Each row was made from one walk, in order. Every step used is in the known rows, and no mark comes twice. Write each row's walk.
In the rows, zero is written as 128.
Known rows:
gobeba -> revip -> netos: [172 113 168 150 105  97 197 141 141 128 191 153 128 141 120  93 112 109
 172 157 126 110 102]
vusira -> detu -> revip -> netos: [196 100 144 141 105 117 158 118 136 118 194 154 138 101 120  92 103 127
 129 138 113  77 106]
ginap -> detu -> vunepe -> gobeba -> revip -> netos: [196 125 159 178 113  69 197 127 137 150 155 155 126 181 122  64 109 118
 191 170 108 102  98]
ginap -> detu: [169 130 135 147 109  85 150 119 139 124 153 168 139 177 132  78 115 134
 143 170 127 125 129]
vunepe -> gobeba -> vusira: [180 132 150 132  97  89 148 135 140 138 162 174 133 163 135 115  84 133
 144 145 119  95 119]
revip -> netos -> vunepe -> gobeba -> ginap: [196 120 147 149 114 104 189 126 142 150 146 171 123 176 140 122  99 113
 134 150 103  83  99]
vusira -> feku -> ginap: [171 133 130 115 129  82 172 141 141 127 147 200 146 134 120 119  92 125
 153 129 145  98 135]
detu -> vusira -> feku -> ginap: [164 145 116 110 128  72 154 129 157 132 139 194 149 118 109 121  99 126
 161 131 140  93 124]
vusira -> detu -> revip: [188 115 141 144 126 119 124 109 140 127 173 163 141 107 123  92  87 150
 103 141 118  62 120]
revip -> netos -> vunepe -> gobeba -> vusira: [201 134 142 130  95  92 166 142 141 139 155 183 127 161 149 126  90 127
 143 137 104  98 103]
detu -> vunepe -> gobeba: [200 129 154 149 116  84 161 120 141 170 127 168 137 134 109 100  86 148
 147 152  94  86 128]
revip -> netos -> vunepe -> gobeba: [225 126 154 133  99 101 199 138 134 142 149 181 129 156 127 111  99 133
 149 147  94  90 118]
gobeba -> revip -> netos -> vunepe: [193 130 150 146 123  99 185 141 146 139 162 172 124 140 140 114 106 122
 146 151 110 103 100]
netos -> vunepe -> gobeba -> ginap -> detu: [189 138 130 166 126  86 162 114 142 143 122 179 127 223 151  92 104 128
 123 168 115  97 111]
vusira -> feku -> ginap -> detu -> revip -> netos: [194 118 136 142 121  77 194 138 141 105 186 189 139 141 132  87 104 104
 157 124 144  94 110]
gobeba -> vunepe: [144 120 161 136 112 107 168 120 130 138 168 154 132 157 113 104 109 116
 117 157 131 113 125]
gobeba -> ginap -> detu: [146 124 129 161 118  89 147 110 146 131 150 159 134 198 144  88 115 115
 132 172 135 116 110]
netos -> vunepe -> gobeba: [220 139 151 135 116  99 174 133 136 149 131 188 131 163 129 117  87 149
 130 148  98  82 132]
detu -> revip -> netos -> vunepe -> gobeba -> vusira: [214 132 149 138 109  96 164 139 145 135 179 186 125 142 152 127  78 128
 124 120 109  75 101]
netos -> revip: [176 124 155 144 106 102 107 125 147 134 177 163 139 127 142 104  93 114
 134 157 129  83 131]
feku -> ginap -> detu: [180 141 127 140 125  77 150 134 132 130 170 190 141 172 121  79 118 147
 167 162 138 119 142]
detu -> revip -> netos -> vunepe: [211 120 145 134 122 113 176 134 151 131 180 181 130 104 141 121  96 126
 112 126 107  83 109]
vusira -> feku -> ginap -> detu -> vunepe: [171 143 111 149 141  52 146 119 150 153 106 193 146 147 128  89  98 133
 160 139 127 113 123]
revip -> netos -> vunepe: [198 123 138 126 105 107 176 137 146 136 156 176 132 124 136 123 109 126
 133 145 101 110 112]
feku -> ginap -> detu -> vusira: [168 153 110 130 122  68 124 119 154 136 161 180 144 149 107  87 124 146
 171 164 132 115 127]

Write each row's walk:
[151 139 109 132 111  60 148 107 166 114 107 170 148 164 130  96 106 104
 143 152 136 110 105] => ginap -> detu -> vusira -> feku
[170 133 124 158 123  72 129 108 150 159 121 164 140 147 131  82 107 139
 143 162 107 118 121] => ginap -> detu -> vunepe
[209 145 165 159 137  93 187 136 139 150 143 181 123 180 132 106  83 146
 145 161 110  78 118] => netos -> vunepe -> gobeba -> revip
[241 123 145 144 115 111 173 123 133 136 152 179 131 138 129 100  88 145
 126 138  91  58 109] => vusira -> detu -> revip -> netos -> vunepe -> gobeba
[190 135 131 147 142  74 164 129 143 114 166 200 141 150 138  86  89 128
 136 125 152  84 126] => vusira -> feku -> ginap -> detu -> revip
[208 118 153 155 129 108 187 125 146 145 167 174 122 157 143 120  89 115
 114 132 108  59  95] => detu -> revip -> netos -> vunepe -> gobeba -> ginap
[199 123 122 137 116 117 132 124 148 128 169 177 132 109 155 122  90 132
 105 123 105  80  92] => gobeba -> vusira -> detu -> revip -> netos -> vunepe
[179 106 137 139 101 112 136 121 142 117 198 157 137 105 136 101  96 120
 130 129 120  83  93] => gobeba -> vusira -> detu -> revip -> netos
[239 124 161 142 114 105 198 135 138 139 171 184 126 139 129 112  86 133
 131 132  99  67 116] => detu -> revip -> netos -> vunepe -> gobeba
[237 130 148 154 116  90 193 131 136 130 162 187 126 172 139  87  95 133
 137 144 103  78 113] => ginap -> detu -> revip -> netos -> vunepe -> gobeba
[204 108 147 145  97 105 153 124 133 122 192 161 134 128 130  95  88 127
 138 131 112  66  97] => vunepe -> gobeba -> vusira -> detu -> revip -> netos
[133 132 103 143 119  62 144 100 170 121 101 164 144 183 140 103 107  88
 133 154 140 106  89] => gobeba -> ginap -> detu -> vusira -> feku
[173 141 117 138 127  64 166 132 139 117 135 198 145 180 131  85 105 125
 161 146 149 118 132] => vusira -> feku -> ginap -> detu
[179 146 125 131 134  58 153 139 146 153 122 205 142 140 131 126  72 129
 164 115 130  88 119] => detu -> vunepe -> gobeba -> vusira -> feku -> ginap
[145 125 128 123 105  79 149 130 155 115 129 179 143 149 152 135  81  99
 127 126 140 110 104] => gobeba -> vusira -> feku
[190 122 151 173 134  90 162 111 142 131 172 169 128 190 142  82  90 125
 116 149 133  68 111] => vunepe -> gobeba -> ginap -> detu -> revip
[212 134 129 144 130 108 116 115 143 137 151 184 133 136 149 112  67 156
  94 127 107  51 107] => netos -> vunepe -> gobeba -> vusira -> detu -> revip
[175 120 132 167 130  96 135  96 141 174 108 153 135 158 124 101  89 137
 127 158  97  66 102] => vusira -> detu -> vunepe -> gobeba -> ginap
[195 127 131 164 113  88 186 120 139 139 137 172 125 220 149  88 115 112
 146 164 113 102  99] => revip -> netos -> vunepe -> gobeba -> ginap -> detu
[208 146 134 158 130  64 157 125 133 167 132 189 138 170 111  77  98 159
 176 157 105  94 138] => feku -> ginap -> detu -> vunepe -> gobeba
[185 124 145 156 129  93 147 116 145 118 182 170 136 149 135  79  96 134
 117 146 133  89 124] => ginap -> detu -> revip
[176 144 117 152 137  65 131 121 144 163 137 185 142 140 117  84 109 153
 164 154 117 115 133] => feku -> ginap -> detu -> vunepe
